Each row was made from one path, in order. Every step used is in the known rows, and no mark comes twice. Write each row's path.
In the rows, zero is written as 128.
Known rows
lotat -> muma -> golebat: [159  95 145 111 141 139 149 141 122 125 116 126 124 156 191  90  83 139
 150 146 119 128 139 137 175 170 169 126 180 154 127 122 133  93 118]
lotat -> muma -> resaz: [149 136 134 124 131 138 162 109 126 139 145 123 102 158 170  74 101 115
 162 170 105 128 141 140 161 165 160  97 165 130 144 119 138 109  99]
lema -> kipa: [160 139 143 139 127 158 130 134 122 116 105 112 150 151 114  91 138 123
 150  90 121  89  90 113 173 193  90 161 146 127  90  98 127 116 125]
folo -> lotat: [129 136 151 168 114 132 108 147 126 135 145 180 154 153 104 144 154 137
 117 116 136  89 101 128 172 151 111 141 124 103  89 117 103 129  81]
lema -> muma: [114 132 127 128 129 137 145 146 121  80 148  99 132 187 113 100 128 116
 122 107 125 110 141 122 150 184 122 155 137 125  96  66 108  90 136]
golebat -> muma -> resaz -> folo -> kegam: [161 167 164 194 152 114 108 125  95 138 155  92 135 179 121 126 133 115
  73 129  86 157 113  95 133 110 108 143 137 156 170 167 176  62 121]
gifadi -> ziku -> folo -> kegam -> muma: [132 148 184 175 127 109 130 163 192  91 158 121 147 156 120  97 100 147
 155  89 105 111 127 216 152 101  98 188 132 186  77 149 202  88 132]
musude -> lotat: [108 142 115 109 102 120  99 102 110 120 148 136 132 155 126 118 149 122
 132 134 130  98 129 114 186 137 126 141 154 103 114 103 108 111 141]
kegam -> folo -> lema -> muma -> resaz: [111 113 121  99 160 101 186  83 104 113 119 118  97 144 157 101 141 122
  91 166 127 117 154 149  72 133 156 118 208 140 125 148 128 152 139]
kima -> musude -> lotat -> muma -> lema -> folo: [ 87  75  88  96 123 125 161 120 106 134 165 136 119 102 186 137 114  98
 168 188 126  95 133 108  77 115 154 145 112  70 197 144 110 130 149]
musude -> lotat -> muma -> resaz -> folo -> lema: [ 96 120  75 105 135 108 134  94  63 147 152 132  92 108 183 117 147 105
 154 172  79 175 154 110 137  82 165  94 154 126 186 169 133 154 116]
resaz -> folo: [151 137 137 119 147 130  98 130 127 138 113 119 121 155 103 116 143 119
 116 123 142 156 127 111 190 168 104 134 108 155 112 106 120  77  97]
kipa -> lema -> muma: [109 166 129  96 144 109 170 128 130 105 136  93 122 194 132 108 130 127
  99 122 130 147 154 119 139 150 133 171 147 135  97  73  93 128 135]
lotat -> muma: [136 114 125 125 135 137 122 148 131 121 158 135 125 157 150  90 103 125
 184 140 143 119 126 136 177 180 167 133 140 141 107  90 121  95 100]
lotat -> musude -> kima -> folo: [130  94  92  96  84 131  47 128 160 161 104 134 109  66  92 139 118 134
 138 156 183 124 142 106 124 105 139  80  69 108  90 111  87 153 143]
kipa -> lema -> muma -> golebat: [131 148 148  84 150 114 199 124 122 110  92  83 121 190 177 106 107 139
  66 129 106 156 167 120 133 139 131 164 187 153 118 107 103 124 152]
ziku -> folo -> kima: [128 167 143 118 123 104 118 152 163 107 100 124 145  77  97 155 167 136
 167  86 188 151  95 150 131 146 116 122 104 142 114 105 108 132 117]
ziku -> folo: [144 162 121 107 131  94 117 136 171 118  86 127 130 115 115 112 156 136
 134 122 156 146 112 135 173 174  92 163 142 144 100  96 110 119 106]
musude -> lotat -> muma -> lema -> kipa: [121  91  74  93 126 161 151 129  59 109 152 127 159 126 186  88 105 120
 198 156  97 109  77 108 130 142 139 158 150  92 152  96 154 153 159]
gifadi -> ziku -> folo -> golebat -> muma: [141 175 126 144 106 116 135 153 188 111  84 107 154 148 112 139  68 168
 111  54 120 169 123 171 137 141 108 180 112 155 126 125 198 105 134]
kegam -> folo -> kima -> musude -> lotat: [ 95  93 140 108 139 140 126  93 110 124 180 188 154  78 113 166 155 137
 145 138 179  65 118 141  96  66 149 117 129  79 157 167  98 139 171]
kima -> folo -> lema -> kipa: [151 102 111 131 113 121 131 121 150 135  69 128 124  63 137 112 155 132
 149  82 152  81 119 114 108 149 105 147 158 142  73 148 120 178 136]
lema -> folo: [126 143 145 124 121 106 119 134 160 142  93  88  90 152 113 131 140  98
 119 129 149 103 142 121 144 202 111 142 118 130 105 106  95  78 106]
golebat -> muma -> resaz -> folo -> ziku: [172 179 133 161 167 137 117 102 122 140 116  92 103 207 107 145 138  83
  84 119  71 190 116  95 149 116 124 117 110 173 201 145 175  80 100]
muma -> resaz -> folo -> golebat: [160 157 142 143 130 152 129 115 128 161  92 127 118 115 117 145 112 146
  74 108  98 173 154 121 151 176  75  88 126 142 168 132 164 109 114]
folo -> lema -> muma -> resaz: [109 146 134 126 127 108 183 102 107 100 125  92 110 158 156 104 158 112
 116 121 108 122 152 127  99 139 146 105 186 137 128 134 118 153 124]
musude -> kima -> folo -> lotat -> muma: [109  96  87 148  73 148  82 164 142 164 156 193 121  51 119 163  94 130
 149 182 152 126 126 104 125 113 155 115  51  88  99 122  84 153 102]
kima -> folo -> golebat: [153 112 122 143  95 142 103 143 184 143  90 152 123  61 109 151  92 169
  98  80 166 103 161 131 133 188  91 117 121 132  96 102 141 125 143]
ziku -> folo -> kima -> musude -> lotat: [ 89 148 120 118 108 112 132 130 138 102 149 168 163  42 110 178 190 136
 168  93 158 115 109 133 109  70 105 136 103  80 172 151  88 164 160]
lotat -> musude -> kima: [116 117 124 105  98 139  47 132 123 147 132 125 139 128  89 136 131 137
 154 153 171 131 110 109 153 119 151  83  86 117 103  98  93 141 126]
gifadi -> ziku -> folo -> lotat -> musude: [119 122 107 138 113 123 123 164 166 115 105 161 143 141  85 128 128 138
 156 105  94 133 111 187 151  80 109 140  73  86  93 124 152 177 103]

Write each row's path
[ 97  56  81  86  96 118 111 138 117 121  78 104 110  59 149 153 118 141
 106 138 144 143 174 103  50  70 167  86 121 130 112 147  89 195 178]  lotat -> musude -> kima -> folo -> lema -> muma -> golebat
[135  72  93 155 116 135  79 159 149 151 125 191 121  87  85 143 140 145
 119 118 140  82 139 136 124 100 110 108  91  66  87 120 104 169 112]  kima -> folo -> lotat -> musude
[140 128 148 138 129 125 129 123 113 118  97 120 152 126 137 109 172 135
 168  77 143  86  85 113 139 162 120 148 176 150  82 137 122 167 114]  folo -> lema -> kipa
[159 126 128 153 136 158 135 148  96 125 102 109 198 138 142 138  88 176
 116  68 133 120  60 107  89 180 101 168 149 137 148 110 192 129 147]  folo -> golebat -> muma -> lema -> kipa
[140 156 118 144 154 165 158 117 114  96 121  82  91 198  95 134 138  65
  85 113  44 185 150 104 135 150 100 109  91 148 187  97 157 103 129]  lema -> muma -> resaz -> folo -> ziku
[146 165 138  97 106 113 153 121 196 103  77 101 125 155 121  95 110 125
 150 109 125 146 121 178 180 142 112 166 116 158  83 118 158 117 118]  gifadi -> ziku -> folo
[146 161 168 165 163 145 157 107 112 148 151 123 143 124 119 156 151 117
 119 102 128 162 120 102  83  69 132  89  96 124 213 205 131  91 112]  golebat -> muma -> resaz -> folo -> kima -> musude
[131  93 163 146 102 125  74 140 154 146 174 141 153  64 145 146  98 156
 126 172 186 104 112 137  72  89 129 128 113 176  93 153 152 119 152]  musude -> kima -> folo -> kegam -> muma -> lema
[102 110 121 150  89 141  45 157 106 157 155 179 157 116  74 171 148 144
 140 149 146 117  94 108 142  88 134  89  62  76 102 115  85 174  99]  folo -> lotat -> musude -> kima
[163 176 130 140 161 119 133  97 112 155 116  91 107 184 135 105 133 107
  81 144 100 183 133  98 151 134 120 128 141 149 168 151 148  62  95]  golebat -> muma -> resaz -> folo
[101 110  87 111 113 132 108 129  95 116 184 146 125 147 156 101 114 119
 175 154 117 113 133 120 183 138 165 140 144  99 134  92 116 109 136]  musude -> lotat -> muma
[133 110 166 107 156 131 115 118 131 128 129 145 137 112 100 145 134 140
 142 128 205 104 103 162 115 143 160 104 136 146 102 122 116 106 128]  kegam -> folo -> kima
[ 86  66 109 108 148 152 140 117  97 124 214 199 147  73 141 148 119 137
 192 158 166  82 124 150  89  64 189 115 120  72 174 158 107 137 168]  kegam -> folo -> kima -> musude -> lotat -> muma
[129 148 155 131 129 116 143 147 174 111 123 160 165  55 101 166 179 144
 172  79 188 121 100 143 109 109 108 124  98 120 145 146  97 148 127]  ziku -> folo -> kima -> musude
[107  43  97  90 163 182 180 116  58 116 185 179 182  52 173 133 112 136
 213 159 147  77  65 135  35  72 164 134 127  70 191 157 144 181 191]  kegam -> folo -> kima -> musude -> lotat -> muma -> lema -> kipa
[139  96  93 118  88 153  31 131 171 148 106 135 106  89  61 177 124 106
 144 133 154 132 129 102 121  90 147  69  39 133 123 104 118 167 148]  lotat -> musude -> kima -> folo -> ziku
[160 180 147 144 138 111 141  92 126 144 126 100 118 195 148  96 125 121
  98 140 113 128 122 116 145 143 141 126 183 136 148 147 140  80 105]  golebat -> muma -> resaz
[113 109  86 146 125 171 152 117  94 153 174 184 126  74 157 149  95 143
 117 137  58 151 175 108 125 103 105  97 112  72 243 166 154 137 153]  kima -> musude -> lotat -> muma -> resaz -> folo -> golebat
[124  80  81 110  87 135  67 135 127 156  80 125 131  26 107 140 148 136
 170 117 166 108 111  92  76  90 134  96  94 115  86 146  98 219 154]  lotat -> musude -> kima -> folo -> lema -> kipa
[127 143 216 160 163  81 143 153 157 156 120  93 101 156 179 143 112 142
  65 133 108 112 175 157  97 111 108 178 186 188 120 183 136  83 135]  kipa -> lema -> folo -> kegam -> muma -> golebat
[103  79 109 123 123 137  45 137 104 169 149 202 147 104  74 167 131 153
 112 196 167 108  93 129 114  80 146 101  83  80  98 129  95 175 114]  kegam -> folo -> lotat -> musude -> kima
[125 188 120  90 162 118 198  98 110 134 112  74  84 181 140 104 133 101
  56 155  75 213 182 106 129 126 104 134 134 139 156 111 116 120 123]  kipa -> lema -> muma -> resaz -> folo
[134 129 129 168 124 145 157 135 108 145 168 178 118 144 157 111 115 122
 144 168  81 115 123 138 151 139 146 104 140  85 143 138 128 141  77]  folo -> lotat -> muma -> resaz
[125  86 125 152  77 129  25 154 145 144 146 134 139  59  76 157 118 137
 131 145 169  98 126 106 103  82 126  95  65 116  88 123 117 150 172]  lotat -> musude -> kima -> folo -> kegam
[ 99 118 112 124 153 109 134 144  95  94 127  96 122 146 119 129 164 112
 121  92 132 166 149 103 123 141 128 145 121 158 110 108 110 121 117]  resaz -> folo -> lema -> muma
[114 157 137 132 149 159 175 134  93 101 132  79 109 139 105 140 145  94
 115 104  97 184 149 120  94 137 116  79  88 128 167 114 126  94 133]  lema -> muma -> resaz -> folo -> kima
[136 115 146 113 132 142 176 139 114  88 103  91 129 185 158 102 107 131
  88 112 100 120 154 124 147 175 124 149 176 140 116  99 120  90 149]  lema -> muma -> golebat
[131 153 112 141 104 133 200 138 159 126 121 152 109 137 156 102  84 121
 162 160  48 160 125 191 145 104 128 135 105 102 136 154 171 160  85]  gifadi -> ziku -> folo -> lotat -> muma -> resaz
[124 179 155 144 156 113 177 126  95 115 151  74 117 176 131 121 133 106
  50 140  62 186 164 103 108 105  87 151 128 146 154 128 146 118 148]  kipa -> lema -> muma -> resaz -> folo -> kegam
[155 173 145 169 124 130 132 117 130 146 118 119 137 156 135 138  98 163
  74  95 111 134 131 121 122 161 119 113 170 135 169 141 169  97 123]  folo -> golebat -> muma -> resaz
[121 186 203 171 154  76 155 121 164 170 150  89  80 159 159 127 130 119
  78 158  92 114 177 157  85 111 101 145 172 166 137 177 141  99 121]  kipa -> lema -> folo -> kegam -> muma -> resaz
[100  87 115 102 162 100 147 120 106  97 133 127 121 144 134 111 144 131
 112 137 168 106 138 144  93 144 163 152 185 149  87 116 113 140 139]  kegam -> folo -> lema -> muma
[159 111 145 121 164 141  96 102 152 125 119 149 115 172  95 141 129 111
 115 140 150 105 103 145 157 153 146 133 141 169 118 108 151 112 124]  kegam -> folo -> ziku
[122 154 139  96 108  81 151 115 184 106  71 106 130 127 140 111 141 132
 169  94 147 147 116 179 147 108 141 153 141 178  78 153 151 168 107]  gifadi -> ziku -> folo -> lema
